Each row was made from one path, in order. Every step used is in the known rows, and no mark comes twice. Write each row's path.
Known rows:
nifet, rafu: [ 28.2   8.0 -23.5   5.3 -20.4  -1.4 -17.3 -21.8   4.4 -49.5 -21.4  -6.2
  -2.8  10.1   1.4  35.0   4.7   3.3  35.3]
kigid, neta: [ 34.4 -36.3   4.8 -14.3 -45.4 -11.6 -14.7 -12.7 -16.8 -58.3  26.1 -12.4
  10.4   5.3 -22.9  41.6 -18.5  -0.9 -21.6]
nifet, rafu, kavuno: [ 16.4  32.8 -12.2   7.3   0.2  16.6 -10.3 -18.9  -7.8 -43.5 -24.0  12.4
  16.2  -1.0  18.9   5.3  15.9   5.7  49.8]
donav, kavuno, nale: [  5.0 -50.1  23.6 -21.4  10.4  -4.9 -21.2  19.6  19.5 -29.3  -5.0 -39.0
  -7.8 -40.2  28.3  -0.8 -28.4  17.7  31.7]
neta, kavuno, nale, kigid, rafu: [ -5.4   9.6  28.3  -4.8  17.3 -44.7  40.5  38.7  62.0  48.6   6.3 -20.2
  -9.2 -12.6   8.5  11.8 -16.1  -0.4  13.3]
rafu, kavuno, nale, kigid, neta: [ -5.0   1.9  30.7 -14.9  11.1  -1.7  15.6   2.8  29.5  15.1  42.7   9.1
  26.7 -26.8   7.8  -5.8 -20.0  31.2   9.1]
nifet, rafu, kavuno, donav, kigid, neta, fura: [-25.6  58.6   4.2   4.7   9.8  13.8  19.9 -19.4 -47.2 -22.5 -50.6  16.4
  53.6  26.5  -6.8 -12.4  51.9   2.6  20.8]
kigid, rafu, kavuno: [ 27.2  11.7  -6.1  10.4  10.3  -0.1 -11.9  15.8  15.4   7.2  13.6   2.8
 -19.9  16.1   9.6 -13.8 -22.9  -6.2  25.8]
donav, kigid, rafu, kavuno, nale: [-35.2  -3.7 -15.5   8.2  28.1  -9.8  11.5  16.4  10.7  74.9  13.0  12.2
 -23.2  26.2  14.0 -29.3 -34.6 -18.0  13.6]
kigid, neta, kavuno, nale: [ 10.8 -11.6  46.2 -41.0 -10.4 -30.9  35.0  11.3   5.1 -30.8  14.6 -17.8
  19.5 -11.7  -5.8  19.6  -6.0  13.5   3.1]
kavuno, neta, fura: [ 11.7  11.7   5.3  19.7 -28.6 -11.4  -5.7  -0.4 -33.2 -48.4  11.5  28.7
 -11.5 -23.0   4.2  21.8  70.4  17.6 -40.7]
nale, kavuno, donav, kigid, rafu: [ -5.2  10.5 -40.0  -0.7  11.7  66.1 -12.4  -9.1 -30.7  19.7 -33.0  15.1
  -8.2  33.1   1.4 -30.2 -12.3 -30.2 -11.2]
zovip, nale, fura: [ 35.5 -15.3 -10.9  23.8 -56.1 -20.5 -34.9  -6.7  10.6 -16.0  29.7   7.6
 -53.8   6.6  -2.7 -26.4 -10.8  19.2  41.2]
kavuno, neta: [ 25.5 -13.0 -24.5   7.9  -9.7  -0.1  -9.6 -38.0 -27.0 -46.1   9.0  12.4
 -27.7 -19.0   0.4  25.7  39.1   7.5 -43.7]
nifet, rafu, kavuno, neta, fura: [ -1.4  58.4  11.6  11.6   4.0   3.4  14.1 -26.4 -34.0 -46.8 -28.1  29.2
  32.5 -16.0  22.2  -5.9  78.9  22.3  23.2]
kavuno, donav, kigid, neta: [-11.9 -12.5 -42.5   0.6   3.9  17.6  -6.7 -25.0 -43.1  -6.2 -28.1  -4.9
  -0.8  47.8 -40.9  14.1  -2.6 -24.8 -43.7]
nifet, rafu, kavuno, nale, fura: [ 10.2  29.0  12.2  -3.0   8.2  -6.7  21.1 -29.5  15.6 -23.5  -6.3  11.3
   9.6 -11.7  41.9 -31.0   0.1  53.3  88.5]
rafu, kavuno: [ 23.6   2.4 -15.9  15.8  -5.7  33.1 -35.7  14.1  -5.8 -36.9  14.1  26.6
 -11.3 -11.7  20.4   4.1 -12.0  -5.5  19.9]
kavuno, donav, kigid: [ -8.0  -8.3 -65.4  18.8  10.4  31.3 -24.6  -9.9 -26.2   5.1 -33.1   4.4
 -29.8  44.6 -27.3  13.5  -8.7 -29.8 -28.8]

Write each row's path:
[ -3.6  28.9 -21.2 -13.5   6.9  50.5 -21.0  -2.0 -14.0  40.2 -13.2  15.5
 -24.9  35.9 -29.1 -55.7   9.8 -21.0   1.4] => zovip, nale, kavuno, donav, kigid, rafu
[-35.8 -27.1  -7.6  10.7 -25.5 -24.5  14.8   8.6 -40.4  10.0 -12.9  -1.5
  11.5  19.0  -7.3  26.7  -6.3 -54.2 -35.6] => donav, kigid, neta, kavuno
[-12.5 -53.7  45.1 -18.7  -1.6 -31.8   1.9   3.6  22.8  -3.4   2.0 -53.6
  33.2 -43.7   7.4  12.5 -24.4  12.4  -1.9] => donav, kavuno, nale, kigid, neta
[-11.9  17.5  50.9  -7.5  -1.1  -9.0  18.0  26.3  26.4  13.7  44.2  19.6
  37.1 -28.6  10.1  -8.7   0.2  37.9  12.3] => rafu, kavuno, nale, kigid, neta, fura
[-44.8  17.8 -10.2  34.0   9.8 -16.1  14.9  13.2 -31.7  54.6  -3.7  29.3
  -6.8  20.5  12.7 -25.1  26.2 -29.2 -22.5] => donav, kigid, rafu, kavuno, neta, fura
[-42.0 -23.8  10.4 -10.8  -6.7 -29.6  32.4  11.1 -19.1  27.4  -0.7  -2.6
  10.6  11.6  -2.6  11.8 -13.3 -28.3 -19.3] => donav, kigid, neta, kavuno, nale
[-10.5 -43.2  32.1  -7.3  16.2 -35.0   0.5  16.7  45.0  27.2  -2.2 -54.4
   7.5 -33.1  16.6  -1.3 -33.6   8.2  14.1] => donav, kavuno, nale, kigid, rafu
[ -3.1 -13.7  46.4 -17.9 -23.1 -41.4  22.9  19.7  49.5  20.9  54.1  -8.4
  22.0 -20.1 -14.6  25.0 -16.4  43.7  -8.5] => kavuno, nale, kigid, neta, fura
[-18.5  22.9 -26.5  16.1  28.1  -2.8  19.8  22.9 -14.0  27.5 -58.6  -9.1
 -18.5  38.4 -10.5   1.5  10.5 -49.5 -13.8] => neta, kavuno, donav, kigid, rafu
[  4.4 -40.4   1.4   9.0   0.5  -4.0 -21.9 -24.1 -41.7 -57.4 -31.9 -28.5
   2.0 -45.7  20.9  11.3  36.4 -10.8 -29.0] => donav, kavuno, neta
[ -1.5  -4.0   8.4  13.8 -22.7 -28.0  19.0  -6.5   2.1   1.5 -12.2 -26.2
  38.9   4.1 -38.2  48.8   6.8 -26.8 -55.7] => nale, kigid, neta, kavuno, donav
[ -3.1  20.8 -28.3 -10.8  -4.0  64.4 -33.7  -3.1 -23.6  16.4 -13.1  24.8
 -22.2  23.6 -26.1 -42.9  14.5 -21.6  -3.1] => zovip, nale, kavuno, donav, kigid
[ 19.9  -0.6 -14.5  -6.6 -15.3  55.5 -13.7 -33.3 -41.1 -44.0   2.4  30.5
  -5.0 -31.0  26.5  -6.1  30.0   0.1 -26.9] => nale, kavuno, neta
[-14.9  19.0 -42.9  21.0  28.3  50.8 -20.7  -1.7 -33.5   2.0 -25.7  27.6
  -6.5  22.8  -0.3 -17.8   2.3 -22.7  -4.8] => rafu, kavuno, donav, kigid
[ -1.0   5.3  12.8  -1.2  16.9   9.3   1.0  14.0  43.3  23.6  38.4  16.9
   2.9 -28.6  20.6  -6.3 -25.1  27.1  21.0] => rafu, kavuno, nale, kigid
[ 18.9  14.8  14.8 -18.3  33.1  -6.6  10.3  18.1  41.6  29.5  30.4   1.3
 -21.5   6.7  16.5 -32.4 -32.8  25.7  45.1] => kigid, rafu, kavuno, nale
[ -8.8   2.5 -57.6  14.6  25.0  12.2  -8.6  -8.4 -13.9  33.5 -34.0  -7.0
 -33.0  60.2 -30.9  -2.4 -13.7 -30.6 -23.2] => kavuno, donav, kigid, rafu
[ 25.8  29.4 -17.4   3.6  33.5  17.5  -7.2   3.0   6.3   7.3 -11.4  -1.4
 -16.9  32.9  -8.1 -24.3 -10.2  -0.9  16.6] => kigid, rafu, kavuno, donav
[  8.3 -14.2  13.0 -11.7  10.5 -38.8  18.2  11.8  81.4  60.4  45.5 -21.0
 -20.4  -3.3  -6.8  10.7 -47.4  30.8   9.7] => kavuno, nale, kigid, rafu
[ -0.4  19.0  13.7  -1.8 -19.2 -20.8   2.7  -2.1   8.8  21.1  -1.2 -16.7
  14.5  14.0 -62.0   8.6  29.1 -17.0 -36.3] => zovip, nale, kigid, neta, kavuno, donav
[  4.4 -29.5  27.4 -26.9 -11.2 -35.2  20.5  -3.7  53.1  21.7  51.6 -19.3
  11.3 -16.5 -16.1  27.1 -36.4  36.3 -11.1] => kavuno, nale, kigid, neta
[ 10.7  19.2  10.1   2.7 -30.9  46.6  -9.8  -2.7 -46.5 -45.6   3.5  43.5
   8.4 -35.1  30.3 -10.2  55.2   7.7 -25.2] => nale, kavuno, neta, fura
[-10.5 -50.0  25.4  -4.8   5.5 -21.2 -12.9  16.5  36.0   4.2  -1.3 -45.8
  10.0 -45.8  19.2  11.5 -29.6   8.4   9.1] => donav, kavuno, nale, kigid
